In the rows, zero is written as 128.
Known rows, with every step that occurs
g -> j: [136 121 106 128 128 109 137 109 130 120 125 107 126  87 132 146 165 118
 132 161 107 116 136 110 141 114 120 116 133 130  90 112 160  89 126 142
 128 134 125 103 129 114 134 143  95  94 143 125 116 137 140 111 109 130
 139 113 144 124 130 146 169 122 123 100  95 116 146 117 120 108 137 132
 128]
l -> k -> g -> j -> c: [135 126  90 106 123 111 130 118 134 130 107 128 143  91 150 141 169 106
 132 144 120 126 118 111 121 117 126 102 126 133  91 111 175  89 125 138
 131 147 119 104 141 116 132 140 153  76 143 116 109 141 147 112 152 148
 138  81 159 115 121 179 147 139 176  81 109 119 141 118 114 109 131 134
 133]
j -> k -> g: [146 109 108 107 124 111 108 115 135 132 126 123 105  71 154 136 167 113
 125 124 133 106 113 117 140 116 122 119 126 141  69 103 168 134 136  98
 139 154 132 103 142 119 136 150 252  76 141 112 109 130 181 132 130 151
 143 108 149  99 135 171 130 118 151  92 107 117 144  94 143 103 152 111
 123]
g -> j -> u -> l -> k: [137 132  77 128 111 100 144 130 138 129 100 124 116  95 157 137 166 126
 146 147  43 107 129 111 139  99 118 107 133 146  65 102 167 114 124 130
 112 148 148  88 140 106 138 180 171  73 136 148 104 134 151 110 127 157
 125  92 156 135 111 177 113 148 166 100 115 130 142 114 147  90 143 125
 129]
l -> g: [132 124  92 106 118 103 127 121 145 126 129 117 117  88 134 142 171 121
 130 134  95 121 135 109 146 121 117 127 133 143  82 100 150 124 131 128
 145 153 105 106 131 123 125 120 166  96 127 104 132 104 159 113 133 146
 130 110 144 126 131 172 137 124 186 108 104 128 142 100 144 112 130 130
 128]
c -> j -> u: [141 126 140 152 124 106 137 111 160 122 129 136 100  87 140 143 169 131
  99 148 101 117 127 123 149 123 115 110 139 152  89  75 148 124 130  98
 132 131 128  97 146 105 137 153 160 119 129 119 115 101 166 130 109 152
 129 104 108 125 120 159 102 109 162  94 118 123 140 103 131 104 185  98
 116]
u -> l: [131 113 112 114 114 105 134 123 131 123 103 117 104  89 150 140 164 127
 144 147 106 100 128 113 150 116 111 126 134 134  66 121 163 109 132  99
 144 148 126 109 124 124 138 158 126  88 132 140 101 124 159 117 105 155
 133 127 156 129 135 178 146 112 163 104 108 129 143 111 155 109 154 126
 140]
k -> g -> j: [136 116 111 108 123 112 121 102 129 122 122 115 126  73 137 141 169 115
 137 164 128 121 127 108 142 117 127 113 128 124  84 114 172 100 138 124
 135 148 122  98 134 126 138 142 123  68 149 124 113 137 160 110 126 125
 145 108 145 112 138 153 162 124 142  93  96 110 145 112 117  95 129 134
 122]
l -> j -> u: [134 134 104 138 126 110 137 107 156 133 132 136 121  81 132 140 177 123
 122 132  60 130 131 116 145 109 120 110 139 147  74 100 150 119 135 135
 133 145 135 109 132 104 134 141 172 108 133 123 122 100 149 125 116 156
 128 101 128 141 115 171 130 138 178 102 124 129 143 109 139  97 157 123
 116]
u -> k: [144 115 113 123 121 117 133 133 130 122 113 111 113  84 141 142 170 128
 144 144 129 108 118 113 147 105 120 111 140 126  70 111 160 113 125 114
 139 148 141 102 129 117 128 136 155  99 120 105 110 143 151 133 116 147
 133 130 147 110 139 159 155 107 121  99 101 118 148 100 146 121 154 131
 141]
j -> g -> k: [149 139  89 140 120 115 140 122 141 135 118 101 123  73 152 148 166 149
 135 127  94 114 134 119 143 122 119 116 134 141  78  99 151 126 132 110
 129 141 164  90 139 117 135 156 174 103 125 152 120 113 161 124 138 139
 122 118 129 122 124 168 124 108 174  96 100 120 146  98 151 110 151 130
 137]
c -> j -> g -> k: [148 135 121 157 126 116 141 117 151 131 122 113 123  74 147 147 166 142
 120 136  96 116 129 120 148 123 118 111 135 141  84  77 144 123 131 100
 120 131 152  92 147 114 137 158 142 110 121 153 119 104 161 121 132 133
 125 112 106 121 122 161 111 103 172  95 100 120 141  98 135 113 162 109
 131]
g -> k: [143 124 101 133 129 113 136 126 132 126 116 104 123  82 138 141 167 136
 139 116 118 116 120 113 149 113 118 114 137 132  83 110 153 122 126 114
 134 151 150  97 137 120 130 130 152  97 126 113 111 139 151 127 127 142
 129 130 147 122 134 160 143 104 138  97  96 119 150 105 133 115 151 121
 142]
u -> l -> j: [124 116 112 114 122 111 135 107 143 130 110 136 124  87 134 136 172 110
 150 144  64 116 128 106 150 105 116 119 136 128  64 118 158  97 137 128
 131 153 116 123 120 118 139 149 101  88 131 144 106 109 139 110 102 153
 132 120 153 147 128 173 159 139 172 109 113 134 141 117 141 102 134 127
 136]
u -> k -> g -> j -> c: [133 125 105 113 115 119 130 121 127 127  98 124 143  81 154 146 169 114
 141 166 137 126 129 108 126 112 131  99 131 120  86 121 180  78 130 132
 137 144 133 100 132 117 133 158 124  83 134 116 112 143 145 125 146 141
 135 103 156 103 133 181 170 124 154  79 105 111 147 119 119 112 133 149
 137]
k -> g -> j -> u: [138 131 101 127 114 106 129 107 142 125 121 122 118  71 148 141 172 130
 127 160  99 124 137 113 141 115 129 106 131 140  82 106 171 115 142 123
 133 146 144  84 140 115 141 165 170  79 147 131 120 123 168 119 129 136
 135  94 134 118 124 167 131 129 168  89 110 113 146 111 128  83 149 134
 111]
j -> k: [146 113  98 134 129 105 125 122 134 133 126 116 107  86 147 144 162 118
 118 119 108 102 121 118 138 111 113 122 131 150  74  95 154 121 120 114
 129 136 140 112 142 105 132 149 225 103 134 111 111 127 160 133 115 158
 137 111 147 111 125 166 139 116 127 100 108 123 144  99 151 116 159 107
 130]
l -> k -> g -> j -> u: [144 131  86 117 116 106 129 116 143 128 118 128 120  76 150 137 173 123
 132 146  81 124 123 113 137 108 129 101 131 145  78  97 170 124 135 127
 122 150 143  82 148 111 136 157 203  68 144 127 115 132 166 117 141 142
 134  80 140 119 117 169 117 143 169  90 112 117 144 108 128  85 144 126
 113]
l -> j -> u -> g -> k: [139 141  89 134 127 112 144 116 153 133 115 119 139  65 143 138 182 147
 154 129  74 139 130 105 150  97 125  95 134 155  74 111 154 126 138 114
 114 153 154  82 144 113 135 159 191  92 125 138 120 120 149 123 137 143
 129 108 141 135 130 195 129 138 191  92 103 128 150 104 127  88 141 140
 127]
u -> k -> g -> j: [139 115 112 108 117 119 123 116 127 122 112 114 130  72 144 139 172 122
 153 173 124 117 124 105 143 103 133 104 132 114  74 116 178  99 138 127
 131 152 139  90 134 124 135 154 130  62 137 122 112 150 153 118 129 124
 139 114 151 101 142 157 165 123 126  91  92 107 148 111 123  99 126 142
 129]
k -> g -> j -> u -> l: [130 126 100 117 101 104 131 111 134 126  99 125 114  75 164 137 168 130
 143 170  75 112 142 110 144 110 126 111 130 132  67 118 179 109 144 110
 129 151 148  84 131 121 148 199 149  67 142 157 108 122 167 114 123 143
 129 105 148 123 128 185 129 131 188  93 112 121 145 117 143  78 143 139
 120]
l -> k -> g: [145 111  97  91 125 113 114 123 140 127 122 130 112  77 143 131 175 107
 136 120 129 112  97 115 146 119 121 115 128 140  74 103 167 143 136 104
 138 166 115 103 143 127 129 116 223  61 137 103 105 141 177 117 140 152
 144  96 151 112 133 165 120 129 171  94 107 123 141  94 131 104 147 114
 127]

Rows
[145 105 138 122 127 113 110 108 145 130 126 139 106  73 150 136 167 107
 109 134 128 108 110 118 145 119 121 113 129 140  77  78 163 129 135  88
 131 143 121 106 150 117 137 153 216  83 137 110 108 119 183 130 125 147
 145 104 125  96 134 162 119 115 145  89 105 116 139  94 129 105 161  88
 119]
c -> j -> k -> g
[145 139  90 133 122 108 144 128 145 127 114 105 126  66 151 141 176 157
 148 134 106 127 129 111 148 106 123 100 133 158  79 112 159 136 134  95
 121 151 162  71 147 118 133 167 209  95 125 136 118 132 160 129 138 144
 131 112 142 125 135 195 118 122 185  88  98 123 151  99 133  93 156 141
 130]
j -> u -> g -> k
[140 124 110 110 114 122 120 116 148 132 118 141 120  64 147 134 182 123
 145 142  92 127 119 111 149 100 133  98 138 125  60 107 169 129 146 115
 139 164 145  95 133 117 136 153 208  73 126 120 118 122 166 133 134 147
 130 107 138 115 131 178 131 132 178  91 117 118 146  98 137  90 146 132
 121]
l -> j -> u -> k -> g
[143 127 100 122 128 111 138 126 137 123 112  99 130  69 142 140 174 147
 156 132 133 123 122 106 152 111 120 107 131 149  80 118 158 123 132  95
 127 156 145  85 141 126 130 143 170  88 126 125 112 142 153 122 132 137
 139 123 151 118 145 184 143 116 164  93  87 123 152 102 128 104 146 137
 140]
u -> g -> k
[137 138  90 138 116 118 144 113 144 140 106 117 135  75 153 141 171 139
 156 129  43 118 140 111 147 106 122 111 134 131  59 107 153 112 137 125
 120 148 160 100 129 116 142 175 134  93 123 178 117  98 148 112 133 140
 117 116 138 145 119 183 137 133 199 103 109 129 143 108 155  98 127 136
 137]
u -> l -> j -> g -> k
[135 116  94  97 113 110 125 117 129 125 102 125 126  82 150 133 169 109
 157 158  92 111 120 105 142 104 126 110 127 128  67 114 179 108 136 122
 126 159 125  94 139 124 139 160 144  47 145 138 101 146 160 101 134 135
 140  95 163 120 130 166 140 145 160  95  99 121 142 114 128  90 122 130
 130]
u -> l -> k -> g -> j
[143 119  94 139 128 104 131 114 127 131 123 108 122  88 146 147 160 114
 125 143  87 108 135 112 131 104 120 115 130 142  80  96 160  92 119 138
 116 130 145 103 139 101 136 166 174  95 142 125 116 136 144 123 117 142
 139 104 150 114 122 157 154 130 107  99 100 116 145 111 138 108 138 115
 126]
g -> j -> k
[130 126 106 112 120 112 128 109 131 126 108 125 140  84 149 146 166 112
 125 158 140 128 132 111 125 125 126 107 126 130  95 120 176  84 130 129
 141 139 120 106 134 119 136 147 126  88 144 117 113 133 149 116 141 141
 140  97 153 113 130 177 164 123 174  81 107 115 144 122 114 108 137 141
 131]
k -> g -> j -> c
[142 132 100 122 120 102 137 119 151 123 121 116 114  69 147 142 176 145
 135 156 111 121 130 113 146 116 118 108 130 168  75 110 159 131 137  91
 132 143 135  82 144 115 135 157 212 100 134 133 118 118 168 125 119 149
 141  99 133 123 133 196 120 128 195  91 105 127 147  99 138  89 166 141
 118]
j -> u -> g
[131 122  70 121 110  96 130 120 131 135 105 111 127  93 157 143 162 115
 142 148  46 107 151 102 132  95 121 121 128 144  68  95 164  98 125 144
 112 143 138  98 136 108 138 194 167  80 135 144 123 114 145 110 132 146
 126 102 160 121 122 182 147 146 155 106 103 124 142 114 154  98 108 127
 127]
u -> l -> g -> j -> k
[117 134  79 112 106 101 142 120 133 129  94 121 144 101 155 149 164 117
 139 162  74 125 155 101 124 113 121 116 130 135  87 115 169  74 124 149
 133 141 116 106 127 116 135 171  89  95 132 138 123 111 131 106 145 148
 123  98 162 132 120 198 164 140 203  95 108 128 141 128 136 112 112 153
 139]
u -> l -> g -> j -> c
[144 121 109 113 108 118 120 127 141 128 115 129 110  65 158 136 176 133
 139 147 127 117 116 116 147 109 130 103 136 128  65 107 173 137 144  96
 145 163 151  85 139 122 135 158 225  77 127 113 113 131 179 136 136 150
 132 111 139  99 136 177 122 113 169  86 111 115 148  95 145  93 160 134
 123]
j -> u -> k -> g
[143 122  90 129 127 102 133 115 132 128 119 104 129  76 150 146 166 123
 139 160  97 114 136 106 133  99 122 109 124 159  75 103 166  95 125 122
 108 128 141  93 144 105 136 178 186  88 144 136 116 140 147 120 122 136
 148  98 152 112 131 178 156 144 133  93  92 119 146 109 132  99 130 133
 124]
u -> g -> j -> k
[129 128  88 117 118 104 133 112 137 124 125 108 133  90 131 144 169 119
 139 159  82 126 147 102 139 112 123 120 131 137  88 100 156  96 127 155
 128 142 113  99 131 119 129 143 106  87 137 122 133 115 141 103 133 129
 131 105 146 127 127 159 157 138 156 107  95 120 143 114 128 105 109 140
 124]
l -> g -> j
[133 127 101 130 105 102 140 122 141 127 101 123 101  86 159 140 165 139
 135 146  78 103 135 117 147 113 114 119 135 146  65 112 164 119 135  98
 138 147 146  95 131 115 143 181 167  94 132 145 107 112 168 123 111 163
 124 118 145 133 125 187 120 118 186  99 120 130 144 111 160  95 169 129
 129]
j -> u -> l
[145 129 136 147 123 114 136 106 158 127 133 125 109  78 144 148 166 131
 104 159 102 109 132 124 147 136 114 120 132 148  81  73 144 114 133  98
 134 121 123 105 143 110 139 155 136 119 129 154 121  86 169 120 114 139
 134 100  97 121 120 159 110 108 176 101 110 123 135  96 141 113 169 107
 121]
c -> j -> g
[144 109 117  99 116 122 116 126 132 124 115 125 114  67 148 135 175 125
 146 149 151 112 110 113 149 113 127 109 134 118  65 116 172 129 142  98
 151 164 133  97 133 130 132 136 182  67 127 106 108 144 171 130 132 140
 139 122 148  98 146 168 147 108 149  91 100 113 148  94 137 105 149 132
 133]
u -> k -> g
[128 129  80 115 107 105 136 133 135 130  98 110 129  86 150 138 169 138
 159 124  74 116 139 102 151 106 120 120 135 133  71 111 157 126 130 121
 129 168 141  91 132 128 131 160 150  77 118 134 120 115 150 112 147 146
 115 130 162 130 133 188 133 121 193 106  98 129 146 107 150 103 121 134
 144]
u -> l -> g -> k
[140 116 121 109 110 108 122 122 154 127 108 149 102  79 159 128 173 117
 131 139  86 109 108 116 150 113 121 107 131 143  66  86 170 146 140  86
 128 158 127  92 151 120 139 169 207  61 131 132  98 120 185 118 135 158
 131  89 133 118 123 178  82 132 203  91 119 128 138  98 135  89 161  98
 121]
c -> j -> u -> l -> k -> g
[132 142  80 133 111  99 138 114 148 127 125 117 125  86 143 146 170 132
 126 156  55 130 154 108 135 110 125 112 134 148  85  91 157 112 132 150
 126 143 136  85 139 108 134 163 160  96 135 126 138 102 150 112 135 139
 123  91 134 130 115 175 126 140 182 102 111 120 143 112 137  88 130 140
 113]
l -> g -> j -> u
[132 114  97 127 125 107 129 112 137 140 113 133 120  84 149 137 166 108
 141 123  47 107 130 109 141  94 117 119 132 138  56 104 156 101 127 127
 120 143 135 122 130 104 140 174 183  90 132 141 107 113 143 122 112 162
 130 110 157 135 121 184 149 145 153 106 115 133 141 109 155 103 135 113
 132]
u -> l -> j -> k
[139 109  99  84 112 111 117 127 137 128 105 132 108  79 155 128 172 110
 151 132 109 104 102 112 149 113 119 116 129 132  59 113 174 137 140  96
 139 169 118 101 141 131 135 145 207  50 137 129  96 140 179 111 134 157
 139 101 161 117 133 180 116 133 185  95 109 128 141  99 140  99 142 119
 134]
u -> l -> k -> g
